What can hang from each mark:
gefu: fabefi lugu
pureru: fabefi sudefit
bome: riged suso vimo
vimo: bome
sudefit: pureru
riged: dotor fabefi
nibu: fabefi
fabefi: gefu nibu pureru
dotor: riged
lugu: gefu
suso: bome

Known rows, with every way that one mark hangs from another:
gefu{lugu}: [ -1   2   9   7  -1  -4 -10  -3 -22  -7  -2   3  -3 -12   8   8  -2   9
  -9  -9  -1  -9  14   2 -12  -4 -19 -10  18 -13  -2]
sudefit{pureru{fabefi}}: [  0   6   7  12   1  -1  -3  -4 -26  -4   3   5  -6 -23   9  11  -4   8
 -17  -5   2   2  13   1 -29  -1 -12 -13  10 -14   2]
lugu{gefu}: [  2  -5  -3  16   0   3   8  -6 -16  -8  -3   5  -3 -12   8  19  -2   0
  -5  -9  -1   1  12   0 -10   3 -16 -13  10 -15   2]
fabefi{nibu pureru{sudefit}}: [  3  -5  11   7   7   3  -6 -11 -11  -8  -3   4  -5   3   7   1  -7   3
  -8  -6  -1  -7   1   1 -10   0 -20  -5   1 -14   3]
dotor{riged{fabefi{gefu pureru}}}: [  1  -1  10   4  10   3  -3 -11 -15  -8   2   3  -6 -17  12  13  -3   8
  -8  -8   1  -5  -2  -1   8  -3  -9 -13  10 -15  -7]
bome{riged{fabefi} suso}: [ -2   0 -10   5   2  -1   3  -2 -22  -4   8   3  10  -5   2   1   0   1
  -1   3  -4   1  13   0 -14  -7  -9 -12  13 -10   6]
riged{fabefi}: [  3  -1   0   8   4   1  -1  -8 -17  -8  -1   5   4  -9   9   6  -1   3
 -13 -10  -3   1  10   1  -9  -5 -13 -16  12 -14  -1]
sudefit{pureru}: [  2   4   3   6   2  -1  -2  -3 -24  -4   1   4  -7 -19   6   5   0   7
 -15 -10   0  -4  10   1 -17   0 -15 -13  11 -15   1]
nibu{fabefi{gefu pureru}}: [  4  -4  -4   6   8  -1 -11  -8  -8 -11  -5   1 -13 -10   9  -7   2   3
   2  -8  -3 -11   1   0  10   2 -15  -5   8 -12   2]
nibu{fabefi{pureru{sudefit}}}: [  5  -5 -13  10   8   1  -4  -9 -12  -9  -3   1  -7  -3   9 -11  -1   3
  -5  -6  -6 -11   9   0   5   2 -14  -1   8 -13   3]
riged{dotor fabefi{gefu}}: [  1  -3  19  10   7  -2  -5 -11 -13 -11  -4   6  -2  -5   9   3   2  -1
  -3 -14  -1   6   4   2 -12  -9 -13 -14  12 -12  -1]
gefu{fabefi{nibu pureru{sudefit}} lugu}: [  1   3  26   4   3  -3 -17  -5 -14 -10   2  -1 -11   1   8   3  -3   2
  -8  -2   2 -12   8  -3   2  -6 -20  -3  12 -12   3]
vimo{bome{riged{dotor}}}: [ -4  -2   5  15  -1  -4  -9  -4 -18  -5   2   5   1  -7   0  11   0   0
   0 -13  -6   2   8   4 -29  -5 -11 -15  11  -9   5]
bome{riged{dotor fabefi} suso vimo}: [ -3  -2  11   8   1  -4   9   2 -19  -4  10   4   9  -3  -3 -12   3  -6
   3   4  -2   2  15  -1 -30 -11  -6 -12  15  -8  11]
bome{suso vimo}: [ -1  -3   4  13   1  -4   6   2 -17  -4   3   3  -1  -9  -4  -4   1   8
  -1  -3   0 -11   9   0 -25  -3 -11 -11  12 -11  10]
pureru{fabefi{gefu} sudefit}: [ -1  -4  15  23   8  -1  -5 -12 -19  -7   0   4  -5   0  11  15  -7   9
  -6 -12   1   1   7   4 -27  -3 -11  -3   5 -11   5]
fabefi{gefu nibu pureru}: [  2  -3  19   3   7   1 -15 -11  -7 -10  -5   3 -12  -6  10   6  -3   3
   0  -8   3  -9  -9   0  -7  -1 -20  -9   1 -13   3]
dotor{riged{fabefi{gefu{lugu} nibu}}}: [ -4   0  24   3   6  -2 -15 -11 -14  -7   1   6  -7 -14   8   8  -2   5
  -3  -6   3  -8  -4   0  -1 -10 -18 -15  13 -17  -3]
lugu{gefu{fabefi{nibu pureru}}}: [  4  -2  14   8   1   3  -1  -7  -7 -11   1   2 -11  -8   9  16  -1  -7
  -3  -2   2  -4   5  -4   6   0 -16 -12   5 -15   5]
lugu{gefu{fabefi}}: [  2  -3   6  15  -1   1   4  -5 -13 -10   2   2  -8 -11  10  20   1  -2
  -5  -8   0   1  13  -2   1   0 -13 -11  11 -14   4]
dotor{riged{fabefi}}: [ -1  -1   4   7   5   3   0  -9 -17  -6   2   6  -1 -17  11  13  -3   8
 -11  -9  -3  -3   6   0   0  -6 -10 -16  13 -17  -6]
nibu{fabefi}: [  2  -4 -11  10   3  -2  -8  -6 -12  -8  -5   4  -8 -10   7  -7   1   4
  -3  -9  -6 -11   9   2   2  -1 -15  -8  11 -15   3]
gefu{fabefi{pureru{sudefit}} lugu}: [  3   4  16   7   3  -4 -11  -3 -19 -10   4  -3  -9  -3  10   6  -2   6
 -11  -5   0 -11  15  -3   6  -3 -15  -2  16 -10  -1]
fabefi{gefu nibu pureru{sudefit}}: [  2  -5  18   8  11   2 -11 -13  -9  -9  -3   3 -10   5   8   4  -6   3
  -1  -8   2  -8  -7   0 -10  -1 -20  -2  -1 -13   4]
nibu{fabefi{gefu}}: [  1  -5  -3  11   6  -3 -12  -9  -9 -10  -6   3 -12  -8   8  -5   3   4
   3 -12  -4 -11   3   2   2  -2 -16  -6   9 -14   5]
pureru{fabefi{gefu nibu} sudefit}: [ -3  -4  23  21   8  -1 -11 -14 -14  -7  -1   6  -7   3   9  12  -7   5
  -4  -9   3  -2   0   4 -31  -6 -17  -4   1 -13   8]
suso{bome{riged}}: [ -3  -2   8  13   0   1   6  -2 -17  -4   2   4  -3  -9  10   5 -10   4
   2  -9  -5  -9   7   1 -21  -3 -13  -7   7 -10   2]
dotor{riged}: [ -2  -2   5  10   2   1  -1  -6 -17  -4  -1   6  -7 -17  11  16  -4  12
  -9 -11  -3  -9   5   2  -3  -2 -11 -11  11 -18  -4]
nibu{fabefi{gefu pureru{sudefit}}}: [  4  -6  -5  10  11   0  -9 -11  -9 -10  -3   0 -11  -1   9  -9  -1   3
   1  -9  -3 -10   2   1   8   2 -15   1   6 -12   4]

Rows:
[  3  -1   2   3   6  -4 -19  -6 -12 -11  -4  -1 -13 -11   8  -8   2   3
   2  -5  -1 -14   5   0   9   0 -18  -5  13 -11   1]  nibu{fabefi{gefu{lugu} pureru}}
[ -2   4  21  10   4  -3 -12  -8 -19  -5   2   6 -11 -18   7   8  -2   5
  -9  -5   6   0  -1   2 -29  -3 -17 -13   5 -15   7]  sudefit{pureru{fabefi{gefu nibu}}}
[ -3  -4  17  16   0   0  11   2 -14  -3   6   3  -3  -9   4  -4  -8   2
   3  -8  -3 -11   8   0 -34  -3 -11  -8   8 -10   6]  suso{bome{riged vimo}}
[  0  -3  20   6   3  -1  -6 -10 -11 -10  -5   9   0  -3   7  -3   0  -6
  -6  -8  -3   5   4   1 -16 -11 -17 -17   9 -15   1]  riged{dotor fabefi{nibu}}
[ -3  -4  19  12   0  -2   5   1 -15  -5   3   5   0  -3   4  -6   0  -3
   0  -7  -2   1  16   1 -35  -6  -8  -9  12 -11   8]  bome{riged{dotor} vimo}
[  1  -1  11   7   7   3   3  -6 -14  -8   5   1  -1  -9  11   4  -9  -2
   2  -6  -2  -5   2  -2 -13  -4 -11  -8   6  -8  -1]  suso{bome{riged{fabefi{gefu pureru}}}}
[ -2  -1  14  12   2   1   7  -5 -16  -7   2   6   2  -7  10  -1  -7  -5
   2  -8  -7   0   9   0 -22  -8 -10 -11   9 -10  -1]  suso{bome{riged{dotor fabefi}}}
[ -2   5  28   4  -3  -7 -19  -3 -13  -9   0   2 -11  -7   6   5   1   2
  -6  -6   2 -13   7  -1  -2 -10 -20 -10  15 -14   3]  gefu{fabefi{nibu} lugu}
[  0   1  27   0   5  -3 -21  -8 -12 -10  -3   1 -12  -7   8   3  -3   3
  -1  -4   4 -12  -4   0  -6  -3 -23  -8   8 -12   0]  fabefi{gefu{lugu} nibu pureru}
[  3  -3   1   7   9  -4 -15  -9 -14 -11  -3  -1 -12  -2   7 -10  -1   3
   1  -6  -2 -14   6   0   6   0 -18   1  12 -11   2]  nibu{fabefi{gefu{lugu} pureru{sudefit}}}
[  4  -2  18   5  10   1  -6 -11 -13 -13  -2   4  -3  -6  12   2   1  -3
  -4 -10  -1   4   5  -1  -5  -6 -11 -13  10 -11  -3]  riged{dotor fabefi{gefu pureru}}
[ -2  -2  11   7   8   1  -4 -11 -15  -7   1   5  -5 -16  10  14  -2   9
  -6 -12   0  -3  -1   0   1  -6 -11 -14  11 -16  -5]  dotor{riged{fabefi{gefu}}}
[ -3   0  29   5   2  -5 -21  -8 -13  -8  -5   4 -11  -5   6   5  -2   4
   0  -9   4 -11  -3   2 -14  -8 -25 -10  10 -14   3]  fabefi{gefu{lugu} nibu}
[ -2   8  20   9   2  -6 -13  -4 -28  -6   5   3 -10 -23   9  11  -2   8
 -13  -6   6  -1  11   1 -28  -3 -15 -11  14 -12   2]  sudefit{pureru{fabefi{gefu{lugu}}}}
[ -3   7  28   7   2  -6 -17  -6 -23  -5   3   4 -12 -19   6   7  -2   4
 -10  -2   8  -3   4   1 -30  -5 -20 -13  10 -14   5]  sudefit{pureru{fabefi{gefu{lugu} nibu}}}
[  4  -4  12  12   3   3   2  -9  -9 -10   3   2 -10  -1   8  14  -3  -6
  -4  -2   1  -3   6  -4   3   0 -17  -6   4 -14   6]  lugu{gefu{fabefi{nibu pureru{sudefit}}}}
[ -3  -4  28   7   1  -1   1  -3 -11  -6   5   7   4  -1   2 -13   0 -11
  -1  -2  -1   5  10   0 -33 -12 -13 -15  10 -12  10]  bome{riged{dotor fabefi{nibu}} vimo}
[ -3  -1  24  17   4  -2 -15 -11 -12  -8  -3   7  -9  -7  10  15  -5   5
  -2  -8   4  -2  -2   3 -26  -6 -16 -12   3 -14   6]  pureru{fabefi{gefu nibu}}
[ -3  -3  23  14   2  -1  13  -1 -13  -6   6   5   2  -7   4 -10  -5  -6
   3  -6  -4  -1  10  -2 -34  -9  -9 -12  10  -9   5]  suso{bome{riged{dotor fabefi} vimo}}
[  0   0   0   3   4   0  10   2 -18  -4  13   0   9  -6  -1  -9   0  -2
  -1   8   0  -3  12  -3 -19  -5  -6 -11  12  -7  10]  bome{riged{fabefi{pureru}} suso vimo}
[ -4  -2   2  10   0  -3   7   5 -19  -1   9   2   4  -5  -3  -6  -1   3
   4   2  -1  -8  13   0 -28  -4  -8  -8  12  -9  13]  bome{riged suso vimo}
[ -3  -3  20   5   8   1  -9 -14 -11  -7   0   7  -7 -12   8  10  -2   5
  -3  -9   2  -4  -7   1  -2  -9 -15 -16   8 -18  -2]  dotor{riged{fabefi{gefu nibu}}}
[ -5  -1  -2  13   0  -6  -8  -2 -20  -3   5   4   4  -6  -5   9   1   1
   7  -5  -7  -2   7   3 -28  -6  -9 -14  12  -7   9]  vimo{bome{riged{dotor} suso}}
[  2  -1  15   7   9  -1 -10  -8 -19  -9  -1  -2  -7  -2  10   8  -6   8
  -5  -9   2  -9   6   0  -7   0 -18   0  11 -10  -1]  fabefi{gefu{lugu} pureru{sudefit}}
[ -1  -1   6  11   3   2   7  -4 -17  -6   5   4   4  -9   9   2  -8  -1
  -1  -7  -5  -4   7   0 -19  -6 -12 -11   9 -10   0]  suso{bome{riged{fabefi}}}
[ -2   0  19  21   6  -4 -11 -10 -23  -8   1   2  -5  -2  10  13  -7   9
  -8  -8   3  -3  12   4 -27  -5 -15  -2  12 -10   3]  pureru{fabefi{gefu{lugu}} sudefit}
[  3   1  19   3   3   0 -12  -6  -7 -11   0   2 -13  -5  10   6   1   1
  -7  -5   0  -9   1  -3   4  -3 -15 -10   5 -14   3]  gefu{fabefi{nibu pureru}}
[  1  -2  26   4   8  -2 -17 -10 -13  -9  -2   1 -10   3   7   1  -6   3
  -2  -6   4 -10  -2   0 -11  -4 -24  -2   7 -11   2]  fabefi{gefu{lugu} nibu pureru{sudefit}}
[ -1  -1  -5  11   3  -1  -8  -6 -19  -5   6   2   9  -9  -1  13   0   1
  -6 -10  -5   3   7   2 -23  -6 -11 -18  12  -9   4]  vimo{bome{riged{fabefi}}}
[ -3   0  -4  11   2  -5  -6  -4 -20  -5   8   4   9  -6  -6   5   3  -3
   3  -3  -7   4   7   2 -26  -9  -9 -18  14  -7   7]  vimo{bome{riged{dotor fabefi} suso}}
[  5  -1   9   4   6   2   0  -8 -15 -11  -2   4   1  -8  11   1   0  -3
 -10  -7  -4   5  10  -1  -6  -5 -11 -15  12 -12  -4]  riged{dotor fabefi{pureru}}
[  1  -3  18   6   7   0 -11 -13 -10 -10  -3   6  -3  -4   6   3   0  -1
  -4 -10   2  -1  -4   1 -11  -9 -19 -15   6 -14   3]  riged{fabefi{gefu nibu}}
[ -3   2  21  16   2  -6 -15  -6 -20  -8  -1   3  -7 -13  11  18  -4   9
  -6  -7   4  -3  10   3 -25  -5 -14  -9  13 -11   1]  pureru{fabefi{gefu{lugu}}}
